Known rows, with every way that one mark hangs from another
(vazasov rudasu): [ 35.4  23.3  -5.6  -5.8   0.8 -37.5   4.5 -41.0  11.4  -5.0 -10.0  -4.5
  20.9  24.3 -22.4  -6.6  25.1  11.9   1.0   0.8   7.7  -8.3  25.9]
(rudasu (vazasov nozo (vasu vuse))): [ 45.3  11.5 -49.9  44.4  25.3 -19.7  30.8   5.3  10.5   3.4  35.1  -3.9
  16.3 -19.9 -34.5  13.0   3.4  23.9 -30.4  36.6  35.9  12.2  -4.5]
(nozo vazasov): [-32.4  -9.6   1.6   0.2 -22.4   1.1 -22.1  23.1   4.3  -9.2 -13.1 -11.8
  15.3   4.8 -12.4  15.8  11.9  -0.5 -34.8 -17.4 -34.1  24.4  24.7]
(rudasu (vazasov nozo (vasu punezu vuse))): [ 40.1  -0.3 -34.2  27.5  25.6 -17.7  29.6  -8.7   8.6  -1.5  34.5   4.5
   7.4 -24.5 -40.1  18.2   8.9  10.8 -28.7  27.8  45.4   6.1  -5.3]
(nozo (vazasov rudasu (vasu punezu vuse))): [-13.3   2.7  -6.8 -14.7  -6.0 -31.0 -13.1 -37.4  -1.3 -19.6   8.2  -8.9
  34.3  15.6 -34.9  32.5  31.9 -19.3 -41.5 -32.5 -16.8   9.3  36.6]
(vasu (vazasov rudasu) vuse): [ 21.4   1.0 -22.7 -44.1  30.6 -41.9 -19.6 -26.0  -6.2 -37.0  51.0  14.5
  51.2 -50.9 -31.0 -22.2  48.2  20.0  -8.9 -44.8   0.6 -34.6  19.8]
(punezu dagu vasu): [ 34.7  26.8  59.1  32.0  -2.1  20.3 -57.0   1.2   8.1  -0.3   7.9  16.5
  -7.6  17.9  20.9  47.7  18.0  22.9 -48.9  -8.1 -34.3 -60.9 -27.7]
(nozo (vazasov vasu)): [-27.3  -2.2 -19.2   5.1 -15.3  -2.1  -2.5  12.8 -15.4   3.1   7.3 -24.2
  15.7  23.4 -22.1  33.6   6.3 -17.8 -49.9 -15.4 -19.3  24.3  13.8]
(vuse (vasu punezu vazasov)): [ -6.4 -37.4 -31.4 -38.5 -12.8  10.9 -16.6   2.9 -27.4  -1.8  18.8  36.9
 -16.3 -56.9 -27.5  27.1  -8.5 -36.7   3.7 -56.7  51.0 -46.0 -30.5]
(reli vazasov): [ -4.8   7.4  -8.0   8.7 -23.2  20.9  11.3 -15.6   6.2 -12.6   9.9 -37.9
 -18.3 -14.1  10.2   1.4  15.4  19.2 -25.6  15.0  -5.1   6.8 -16.4]
(dagu (punezu (vasu (vazasov rudasu)))): [-19.8 -16.6  27.0 -19.7 -39.1  15.7 -12.4  -6.5  17.3 -25.9  40.8  -8.9
  -5.2 -20.8 -11.0 -13.5  50.4  15.5 -42.8 -31.2   8.9 -52.3 -27.9]
(vasu pufup): [ 32.6  -8.9   5.8   1.9  25.6 -29.9 -20.7   5.7   4.0  15.7  -2.3  21.0
  -5.1   8.1   6.9 -11.7  19.2  13.6   2.4  -0.4 -16.7   3.5  32.1]
(dagu (punezu (vasu (vazasov nozo rudasu)))): [-10.4 -12.5  16.7  -9.2 -39.1  17.7  -9.8  -1.5  21.9 -16.6  42.1 -13.7
  -1.8 -17.6 -17.9 -19.8  60.4  16.1 -40.5 -19.0  19.7 -53.4 -30.2]
(vazasov nozo vasu): [ 26.2  26.5 -59.3  39.2   5.4   0.7  34.5  -3.3  -7.0  39.8  30.4 -31.4
  15.7  37.0 -33.2   9.1  26.7 -26.1 -14.4  37.6  50.1  -4.4 -24.9]
(nozo (vazasov rudasu (vasu pufup punezu))): [  6.7  -1.1  -7.9 -12.4  -1.7 -39.0 -11.7 -24.8  -6.2   3.0  -3.0  -9.9
  19.4  39.9 -38.5  32.6  36.5 -16.7 -48.2 -22.6 -13.0  18.3  45.0]
(rudasu (vazasov nozo (vasu pufup vuse))): [ 60.0   7.4 -47.2  45.1  37.0 -35.0  20.7   7.5  14.2  11.6  35.0   4.0
  11.7 -15.1 -31.2   7.6  13.4  32.0 -26.9  38.1  28.6  10.2  12.2]
(vuse (vasu pufup (punezu dagu) vazasov)): [ 32.4 -32.4  -9.3 -29.0  16.4  -5.7 -47.7  14.1 -16.7  23.1  17.2  63.9
 -15.9 -44.1 -15.7  30.9   3.0 -23.2 -10.4 -54.2  29.4 -55.0  -6.7]
(vuse (vasu pufup)): [ 24.1 -14.2 -27.8  14.1  -0.6 -14.9 -33.6  11.4  -1.5  17.8  -3.3  45.8
 -17.2 -23.1   5.3  18.8 -14.9 -11.1  24.1 -26.7  13.5 -27.0   1.9]
(vasu punezu): [ -9.7 -22.7  26.8 -32.2  -2.0   8.9  -2.5 -24.5  -5.5  -6.6  -2.6  16.1
 -16.7 -10.5  -9.9  11.4   8.8 -26.5   0.3 -19.5  17.2  -6.3  -1.5]
(vazasov rudasu vasu): [ 37.8  33.6 -36.2   2.7  12.6 -44.7  31.5 -57.8 -16.2  12.6  21.3 -21.3
  18.9  52.0 -35.7  24.6  15.3 -13.4 -19.3   3.0  24.4  -9.1   8.5]
(dagu (punezu vasu)): [-31.6 -16.2  42.0  -1.1 -44.9  31.2 -17.5  -2.1  26.7 -22.9  27.9  -4.3
 -20.2 -16.6  13.2  -6.9  31.6  11.4 -32.0 -18.8  -3.0 -39.9 -29.2]
(vasu pufup vuse): [ 26.3 -10.4  12.8   0.4  44.5 -43.5 -51.0 -10.9  19.1 -16.1  19.3  44.2
  18.0 -31.9  24.2 -19.1  28.8  21.5  18.5 -17.6 -39.3  -9.1  44.2]
(rudasu (vazasov vasu)): [ 30.3   3.8 -31.2  23.3  19.8 -18.2  40.9   2.6 -10.1   0.9  26.1  -6.6
  -6.6  -6.4 -29.4  30.8 -26.6  22.6 -40.8  22.3  24.5  18.7  -3.9]

Rows
[-18.0 -29.5  36.8 -19.9 -18.7   7.3 -38.4   1.2  20.7 -31.2  55.0  13.7
  -5.3 -48.0   7.6 -20.3  55.3  25.2 -34.6 -40.0 -14.4 -52.2 -11.4] | (dagu (punezu (vasu pufup vazasov vuse)))
[ 22.0 -17.9 -48.8 -24.9 -13.7  -5.0  -8.4  -9.5 -12.5   8.6  15.2  26.7
   3.2 -39.8 -50.4  14.8  21.4 -31.2  10.1 -40.0  68.9 -50.2 -22.3] | (vuse (vasu punezu (vazasov nozo rudasu)))
[  8.0   3.7   7.8 -10.3  17.7   4.9   8.9 -25.9 -21.0  23.5  27.7   6.2
  -7.8  24.5 -12.1  52.3  -5.6 -39.8 -39.3  -8.0  20.8 -17.9 -16.9] | (vazasov (vasu (punezu dagu)))
[  6.8 -27.5  35.4 -63.3  41.8   0.3 -50.7 -10.9  -7.3 -24.2  54.4  50.8
  24.2 -70.5 -13.5  13.7  35.5  -8.8 -34.4 -58.6   0.0 -53.2   2.6] | (vasu (punezu dagu) vazasov vuse)
[ 20.7  -8.0 -14.7   5.6  30.0 -21.5  26.9 -19.1  -5.0 -17.8  35.4  12.3
  -2.5 -31.4 -26.5  33.6 -16.8  13.2 -35.0   2.8  22.9  10.6   2.1] | (rudasu (vazasov (vasu punezu vuse)))
[ 26.4 -13.5 -17.1 -54.2  25.4 -30.4 -16.0 -41.2   1.7 -28.4  48.6  20.6
  44.6 -54.2 -53.0 -25.5  82.8  -8.4  -2.5 -35.7  41.1 -41.7  11.1] | (vasu punezu (vazasov nozo rudasu) vuse)
[-20.6 -21.3  46.5   0.7 -24.4  10.0 -43.0  -7.8  35.7 -30.7  36.2  17.5
 -10.3 -32.9  23.5 -16.1  44.6  21.5 -21.5 -27.6 -21.6 -44.2  -7.5] | (dagu (punezu (vasu pufup vuse)))
[ 47.9  29.6 -40.7   9.6  18.3 -40.3  16.1 -72.8  12.5   8.9  34.6  -9.1
  42.0  26.1 -50.0   7.4  64.1 -28.6  -3.6  12.1  55.0 -26.7   5.3] | (vazasov nozo rudasu (vasu punezu vuse))
[-36.4 -17.6  45.0  -1.2 -37.4  23.2 -31.0 -11.3  35.6 -39.9  38.0   5.4
  -9.0 -35.5  21.4 -10.3  35.4  14.6 -23.1 -27.1 -15.0 -47.7 -24.3] | (dagu (punezu (vasu vuse)))
[ -7.3 -23.7  22.4  -6.1 -28.9  17.3 -21.1  15.0  20.5  -7.9  44.9  -2.7
 -10.0 -24.3  -6.6 -25.9  60.5  19.6 -40.6 -17.3   8.1 -47.6 -22.6] | (dagu (punezu (vasu pufup (vazasov nozo))))
[ 35.9 -21.5  66.2 -21.7  56.3 -28.5 -79.2 -25.5  27.9  -6.6  14.9  76.3
   7.2 -33.4  26.1  11.9  36.9  -0.9  -4.6 -32.2 -37.0 -35.7  43.9] | (vasu pufup (punezu dagu) vuse)
[ 29.2  15.9 -16.7  19.7  28.0  -0.8  -7.2 -24.4   9.0  26.2  44.4   9.4
  23.6   8.6 -19.0  26.2  37.6 -35.4 -20.9  14.2  36.3 -30.3 -19.2] | (vazasov nozo (vasu (punezu dagu) vuse))
[ 36.0  31.5 -33.1  25.8 -23.8  -0.8  20.1 -34.9  29.3   0.3   3.3 -53.4
   8.3  12.3 -19.4 -16.6  58.5  24.6 -17.3  40.2  21.5  -2.9  -6.8] | (reli (vazasov nozo rudasu))
[ 43.2   7.8 -50.3 -18.4   9.6 -24.3  15.0   0.5  -7.7   9.5  31.2 -19.9
  38.2  -1.7 -62.0 -29.1  60.5  10.6 -21.3  -1.7  47.2 -23.8   1.0] | (vasu (vazasov nozo rudasu))
[  5.5 -15.6   4.8  -5.8  -8.3  17.0 -36.4  -1.8   0.8  11.6  -7.1  53.7
 -22.4 -29.1   2.5  48.7 -23.5 -34.9   5.7 -34.9  27.4 -47.9 -20.2] | (vuse (vasu (punezu dagu)))
[ 57.2   7.9  49.7   4.3  36.0 -11.0 -86.6   5.3   2.0 -13.3  45.1  43.7
  15.4 -25.2  14.1  27.0  53.5  42.8 -53.7 -39.0 -46.5 -76.6  -5.6] | (punezu dagu (vasu pufup vazasov vuse))
[ 77.7   0.8 -45.9 -16.4  36.1 -52.6  -6.1   5.2  -3.5  25.4  28.0   2.5
  33.7   6.1 -53.7 -40.3  80.7  24.8 -17.9  -1.8  31.6 -21.8  31.1] | (vasu pufup (vazasov nozo rudasu))
[ 14.0  -7.8 -38.4 -16.9  26.5 -11.7 -19.8  13.3  -0.4 -16.4  58.4   7.6
  47.7 -59.9 -28.8 -33.0  54.9  10.3  -6.6 -19.5  17.6 -29.0  -2.9] | (vasu (vazasov nozo) vuse)
[ -8.5   3.0 -15.7  -3.2 -17.6  21.4  31.1 -38.6 -14.9  -5.2  32.0 -44.1
 -26.9  -1.2  -4.7  27.9  14.9 -10.8 -39.7   9.0  16.8   4.0 -25.6] | (reli (vazasov (vasu punezu)))
[-12.3 -39.3   8.3 -73.1  28.2  -6.5 -24.3 -22.4 -20.3 -40.7  54.6  32.9
  21.4 -80.2 -25.2  -7.0  38.9 -14.5 -10.6 -61.1  15.4 -32.1   0.6] | (vasu punezu vazasov vuse)
[ 53.5  35.1 -52.0  33.5  -4.5 -18.8  28.3 -43.9  13.4  19.4  23.9 -53.7
   4.8  33.3 -26.4  -3.4  62.1  14.1 -33.0  43.0  28.0  -2.2  -0.7] | (reli (vazasov nozo rudasu (vasu pufup)))
[ 34.4  38.7 -49.1  30.3  -8.9 -12.6  25.2 -53.3  18.7  -3.0  35.1 -52.4
  18.5   9.6 -20.6   1.4  59.4  12.0 -26.8  31.0  22.4  -9.3 -10.1] | (reli (vazasov nozo rudasu (vasu vuse)))
[ 43.1 -15.7 -48.1 -17.8   7.4 -33.8 -26.4   5.6 -17.4  12.9  15.0  38.3
   0.2 -31.1 -27.4   8.4  11.9  -1.6   8.1 -44.7  27.8 -42.7   5.8] | (vuse (vasu pufup (vazasov rudasu)))
[ 13.2  21.2 -48.1  35.9 -18.6  20.1  36.0 -16.3   2.6  15.0  32.8 -61.7
  -7.2  10.6 -11.4   8.0  37.4  -0.5 -34.2  40.7  30.2   3.8 -35.7] | (reli (vazasov nozo vasu))
[ 34.1  32.4 -29.3  -1.3  22.9 -53.8   8.8 -70.5  -5.5 -10.5  36.0  -4.8
  34.5  22.1 -23.9  18.1  23.1  -9.1  -8.9 -10.2   8.7 -18.9  18.7] | (vazasov rudasu (vasu vuse))
[ 28.0  -7.6  14.1  -7.2  15.2 -20.7 -48.7  -9.9 -15.4 -39.0  45.2  19.6
   8.7 -40.5  -4.5  -1.5  55.7  36.4 -19.4 -45.2 -28.6 -48.2  -7.4] | (punezu (vasu pufup vazasov vuse))
[ -5.4  14.3 -23.5   1.1 -12.3 -29.0   0.3 -15.9  -5.1   1.0  -0.2 -26.9
  29.0  41.9 -36.4  31.7  24.2  -9.7 -49.7 -14.3 -15.1  16.2  30.7] | (nozo (vazasov rudasu vasu))
[ 39.3 -35.6  40.8 -60.8  66.7 -28.8 -71.4  -6.6  -2.1  -8.8  52.1  70.6
  20.1 -61.6  -5.9   1.8  54.9   7.1 -32.1 -56.2 -15.6 -49.4  33.8] | (vasu pufup (punezu dagu) vazasov vuse)
[ -2.7 -21.9  28.4 -19.1 -26.7   3.0 -23.0  -3.5  19.8 -18.3  39.8   1.6
  -8.4 -16.2  -6.4 -19.9  58.0  23.5 -40.9 -30.7   0.2 -50.6 -10.5] | (dagu (punezu (vasu pufup (vazasov rudasu))))
[ 37.1   1.0 -32.1  16.3  35.8 -24.3  -4.3 -28.5   4.8  22.4  43.0  11.6
  16.2   6.0 -21.9   4.2  54.7 -27.5  -3.2  11.4  35.0 -13.6   2.6] | (vazasov nozo (vasu pufup punezu vuse))
[-17.6 -18.3  -3.2  -8.1  -2.8 -10.6 -14.4   1.2 -13.6   4.9   4.0  -5.2
   4.5  21.9 -24.3  36.0  19.8 -25.0 -49.6 -23.2 -19.0  23.3  28.2] | (nozo (vazasov (vasu pufup punezu)))
[ 52.1   7.7 -26.1  35.9  24.9  -5.3  33.2   5.9   7.4  24.0  23.0  -0.6
  -0.5   0.0 -42.0  30.4   1.2   9.1 -48.6  39.7  49.9   3.3 -11.0] | (rudasu (vazasov nozo (vasu (punezu dagu))))
[ 27.7 -25.4 -46.2 -13.3   7.4 -17.3 -28.5  24.0 -23.2  13.5  18.0  40.0
  -7.6 -43.4 -16.2  10.1   0.2  -6.1   8.0 -44.0  25.4 -37.5  -4.6] | (vuse (vasu pufup vazasov))
[ 68.5  20.1   6.0 -13.6  37.5 -52.4  -1.7 -62.9  -8.4  28.5  18.1  16.8
   8.5  57.2 -29.9  38.5  32.8 -18.1 -35.6  -8.0  17.8 -25.6  30.4] | (vazasov rudasu (vasu pufup (punezu dagu)))
